Every row comes from one small tree of marks. The marks that hang from a mark follow it in brackets, in the order of their numbers. Every link used is in the known rows. Which tree was each row made from?
In the rows, 128 means zero.
Known rows
z_115[z_807[z_43[z_822] z_300[z_938]]]: [119 135 145  86 104 120 132 166 140  84  71 156 168 148 121 121 162 135
 128 115 133  84 153 141 131 125 138 129]
z_115[z_300[z_938] z_698 z_807[z_43[z_822]]]: [109 137 138 133 112 121 134 167 136  94  96 145 165 131 122 123 144 141
 127 122 128  75 144 140 127 133 151 115]
z_43[z_807[z_300[z_938]] z_822]: [123 118 146  73 108 121 136 164 120  90 128 148 177 160 137 129 165 117
 106 119 125 104 141 146 131 126 131 118]
z_857[z_514[z_115[z_807]]]: [127 130 131 101 120 120 143 167 143 105 115 142 139 139 121 128 133 122
 148 146 121 105 163 140 130 127 146 111]
z_822[z_43]: [124 116 131  17 118 125 141 164 145 101 119 141 148 123 142 129 147 124
 140 138 122 101 157 151 129 117 151 109]
z_698[z_115[z_300[z_938] z_857[z_514]]]: [128 126 123 129 135 112 147 171 148 109 151 132 143 130 101 124 129 135
 156 162 121  95 137 150 125 110 141 112]
z_43[z_807[z_115[z_857]]]: [139 124 142  99 129 129 143 157 146  96 124 145 169 126 136 135 145 115
 114 135 135  96 154 145 127 132 145 129]
z_300[z_115[z_698 z_857] z_938]: [109 126 140 179 135 122 146 174 142 107 165 132 158 129 121 127 144 131
  97 159 109  86 130 138 124 110 152  92]
z_857[z_514]: [120 122 132  63 119 119 147 171 147 100 143 133 141 145 129 130 128 122
 137 144 124 112 161 145 129 110 142 105]
z_896[z_807[z_43 z_300[z_115[z_698]]]]: [121 128 150 141 129 127 137 176 131  93  91 145 155 146 118 117 139 136
 106 126 135  81 122 136 126 135 155  94]
z_896[z_807[z_115[z_698] z_300[z_938]]]: [107 122 149 126 136 121 139 167 122 107 126 134 150 148 112 123 159 126
 120 131 134  83 132 140 128 141 148  97]
z_938[z_300[z_115[z_807 z_857]]]: [119 136 138 161 141 129 142 165 172 100 110 154 158 104 121 130 130 137
 137 159 129  94 151 146 124 109 155 124]
z_514[z_115[z_807[z_43]] z_857]: [148 138 133 103 109 136 132 176 138  89  50 137 155 144 121 128 140 134
 145 138 115 105 162 136 129 138 153 123]
z_115[z_698 z_807[z_43 z_300] z_857]: [132 137 137 123 120 131 136 172 155  90  51 151 164 144 110 121 135 125
 129 127 131  53 151 141 123 133 162 122]
z_857[z_514[z_115[z_300 z_698[z_807[z_43]]]]]: [138 125 116 144 126 125 145 178 141  95  93 126 142 151  94 126 120 127
 141 134 126 104 136 131 126 142 153 101]
z_857[z_514[z_115[z_300[z_938] z_807]]]: [121 127 135 131 122 115 142 170 134 108 124 129 137 134  99 124 136 136
 155 155 126  97 139 140 132 129 140 111]
z_300[z_115[z_807 z_857] z_938]: [114 135 144 167 126 121 143 168 155 108 126 145 151 109 122 125 147 141
 120 163 118  84 150 143 130 108 145 114]
z_115[z_698]: [117 124 127  91 126 129 140 175 142 101 131 134 153 142 133 131 137 121
 113 141 114  93 161 145 125 119 154  92]
z_115[z_698[z_807[z_300]] z_857]: [131 123 118 142 123 131 144 174 158  97  93 140 154 152 101 130 141 110
 124 138 119  85 163 144 120 121 156 107]
z_822[z_43[z_807]]: [132 113 138  15 119 127 140 161 134  99 122 144 161 123 154 131 147 119
 127 130 127 103 154 151 134 131 146 113]
z_896[z_807[z_300[z_115[z_857]]]]: [127 125 147 146 127 125 141 168 147 102 114 152 152 132 118 118 139 128
 119 146 134  88 129 147 122 118 151 108]
z_857[z_514[z_115]]: [131 120 129  95 124 120 144 171 138 100 138 133 142 152 123 130 132 118
 136 146 117 119 149 139 127 120 141 104]
z_115[z_300 z_698 z_807[z_43] z_857[z_514]]: [121 137 132 132 122 123 143 170 156 100  90 140 153 131 104 120 108 132
 152 139 139  63 138 141 123 133 163 120]
z_938[z_300[z_115]]: [119 125 137 123 141 130 142 170 155  93 132 140 154 119 128 131 136 138
 123 153 125 118 149 143 126 106 145 108]
z_896[z_807]: [115 121 137  88 125 124 140 172 141 106 125 143 143 127 140 125 136 126
 131 137 126 103 156 153 127 119 147  98]
z_896[z_807[z_115[z_300 z_857]]]: [129 127 140 141 134 126 142 159 151 107 117 143 150 110 111 126 134 132
 144 143 146  85 138 150 121 135 154 122]
z_857[z_514[z_115[z_300 z_698]]]: [126 124 124 127 129 123 144 173 130 104 141 124 143 151 103 128 122 124
 137 146 122 101 128 136 122 134 154  95]

Write each row's tree
[122 138 137  74 105 126 133 164 153  85  77 162 164 128 143 128 143 132
 130 116 129  94 173 143 129 121 146 126]	z_115[z_807[z_43[z_822]]]
[138 126 123 125 121 137 137 179 122  99 123 123 154 163 120 135 140 118
 124 147 100 113 154 137 120 133 159  97]	z_514[z_115[z_698] z_857]
[114 128 138 153 136 115 150 164 140 109 162 123 151 142  96 128 133 128
 137 150 134  82 121 138 123 132 150 109]	z_807[z_115[z_300[z_938] z_698 z_857[z_514]]]
[128 124 143  70 118 127 138 151 132  87 133 153 174 139 153 137 159 115
 106 115 135 116 167 142 129 134 139 123]	z_43[z_807[z_115] z_822]
[140 128 122 176 134 130 140 170 145 103 121 130 159 136 100 130 129 122
 127 148 114  85 128 143 116 134 160 107]	z_514[z_115[z_300 z_698 z_857]]
[138 118 145  65 130 130 142 151 132  96 111 145 174 144 128 131 156 106
 121 122 142  74 129 142 125 153 159 124]	z_822[z_43[z_807[z_115[z_698 z_857] z_300]]]
[125 132 131 114 119 119 145 165 160 108 111 141 142 125 106 124 116 130
 162 152 137  80 157 150 125 120 152 126]	z_115[z_300 z_807 z_857[z_514]]
[114 128 135 156 129 121 152 171 148 106 168 137 150 142 122 127 123 122
 113 156 119  92 134 137 122 113 157  93]	z_300[z_115[z_698 z_857[z_514]]]
[125 128 144  82 106 120 134 167 137  80  95 148 171 160 122 124 160 132
 121 112 128  98 139 140 129 119 135 121]	z_807[z_43[z_822] z_300[z_938]]
[129 127 137  92 129 119 149 159 156 100 145 139 150 137 119 133 133 119
 138 145 136 100 151 141 125 120 147 122]	z_807[z_115[z_857[z_514]]]
[116 135 136 174 129 129 144 169 156 107 122 149 154 115 126 129 135 128
 110 155 120  70 153 140 123 119 162 104]	z_300[z_115[z_698 z_807 z_857]]
[121 127 142 147 135 124 142 165 140  99 125 131 164 152 102 129 159 120
 117 140 127  75 132 138 123 131 151 114]	z_807[z_115[z_698 z_857] z_300[z_938]]
[134 131 115 127 120 121 138 169 148  88  88 148 155 129 112 127 150 144
 139 131 122 112 161 144 129 118 137 116]	z_698[z_115[z_300[z_938]] z_807[z_43[z_822]]]
[136 141 128 146 135 122 136 170 157  97  70 146 154 109 104 121 138 149
 153 149 126  70 150 149 128 123 147 130]	z_698[z_115[z_300[z_938] z_807[z_43] z_857]]
[130 125 129 109 120 119 147 168 156 102 134 132 147 136 106 126 117 127
 150 151 132  93 138 149 122 115 148 117]	z_115[z_300 z_857[z_514]]
[149 133 125 140 127 131 143 164 169  87  62 140 155 121  96 130 138 137
 141 133 144  93 155 140 125 132 149 134]	z_698[z_807[z_43 z_115[z_300 z_857]]]
[137 145 125 116 119 125 135 160 164  89  77 172 167 120 137 126 141 130
 138 128 124  88 173 149 124 118 151 134]	z_698[z_115[z_807[z_43[z_822]] z_857]]
[121 133 135 143 122 121 140 167 157 109 106 137 152 111 105 125 137 141
 148 156 128  74 150 152 127 118 148 122]	z_115[z_300[z_938] z_807 z_857]
[142 129 121 140 131 130 145 162 168  98  94 137 149 117  98 135 142 131
 143 144 138  97 166 144 122 126 150 126]	z_698[z_807[z_115[z_300 z_857]]]
[134 125 123 162 133 130 142 172 143 102 134 137 160 141 121 133 133 111
 115 147 107  92 139 141 118 127 158 102]	z_514[z_115[z_698 z_857]]
[110 127 132 150 127 116 142 173 127 114 135 125 142 141  97 125 132 132
 143 153 122  86 134 136 128 139 149  99]	z_857[z_514[z_115[z_300[z_938] z_698 z_807]]]
[137 110 142   4 116 127 137 161 130  92  95 145 164 142 138 127 156 116
 130 123 135  94 148 151 132 134 146 121]	z_822[z_43[z_807[z_300]]]
[132 129 130 124 128 131 134 171 134 100  81 143 153 154 106 128 149 118
 126 136 118  78 151 139 125 139 156 106]	z_514[z_115[z_698 z_807[z_300]]]
[124 125 139 109 119 115 141 170 131 102 108 136 143 160 101 122 150 125
 150 145 123  97 139 137 133 129 137 114]	z_857[z_514[z_115[z_807[z_300[z_938]]]]]
[133 133 135  97 119 121 140 171 143  94  85 146 145 141 119 124 128 129
 148 134 128 100 152 135 133 133 146 120]	z_857[z_514[z_115[z_807[z_43]]]]
[139 115 142  29 128 129 140 150 133  97 107 137 161 111 134 132 152 128
 135 126 149  96 143 146 131 148 149 125]	z_822[z_43[z_807[z_115[z_300]]]]
[155 132 113 121 128 130 140 174 164  85  51 153 154 143  99 125 144 127
 142 135 124  91 165 145 125 116 148 126]	z_698[z_115[z_857] z_807[z_43 z_300]]
[125 126 141 104 133 125 139 161 140 104 110 138 143 114 118 127 141 139
 140 137 147  96 146 148 125 137 148 112]	z_896[z_807[z_115[z_300]]]
[113 119 145  99 122 118 138 173 131 105 118 138 146 143 118 119 152 129
 130 138 127  94 140 151 130 121 139 102]	z_896[z_807[z_300[z_938]]]
[ 99 131 141 161 129 123 141 173 138 110 136 138 147 121 126 127 150 140
 105 154 115  83 153 137 132 118 149  92]	z_300[z_115[z_698 z_807] z_938]
[136 122 151 113 129 125 142 160 135  94 117 139 175 147 114 130 163 120
 113 133 136  87 135 142 129 136 137 129]	z_43[z_807[z_115[z_857] z_300[z_938]]]
[125 126 139 110 133 122 141 163 140 100 123 125 150 124 107 131 155 143
 132 146 135  97 145 142 130 126 139 116]	z_807[z_115[z_300[z_938]]]
[129 137 122 101 129 119 146 167 160 109 120 154 140 124 122 126 126 123
 159 156 121  90 172 150 126 112 150 121]	z_698[z_115[z_807 z_857[z_514]]]
[139 131 132  82 109 129 138 159 152  74  58 155 163 153 116 131 165 124
 124 105 143 109 168 134 128 131 141 131]	z_698[z_807[z_43[z_822] z_115 z_300]]
[145 123 146  92 128 131 140 158 143  88 100 145 173 144 120 132 154 114
 117 129 140  89 148 143 126 138 144 133]	z_43[z_807[z_115[z_857] z_300]]
[122 129 120 114 109 129 140 171 148  86  96 150 161 146 135 132 142 121
 112 113 120 105 165 138 125 123 151 104]	z_115[z_698[z_807[z_43[z_822]]]]
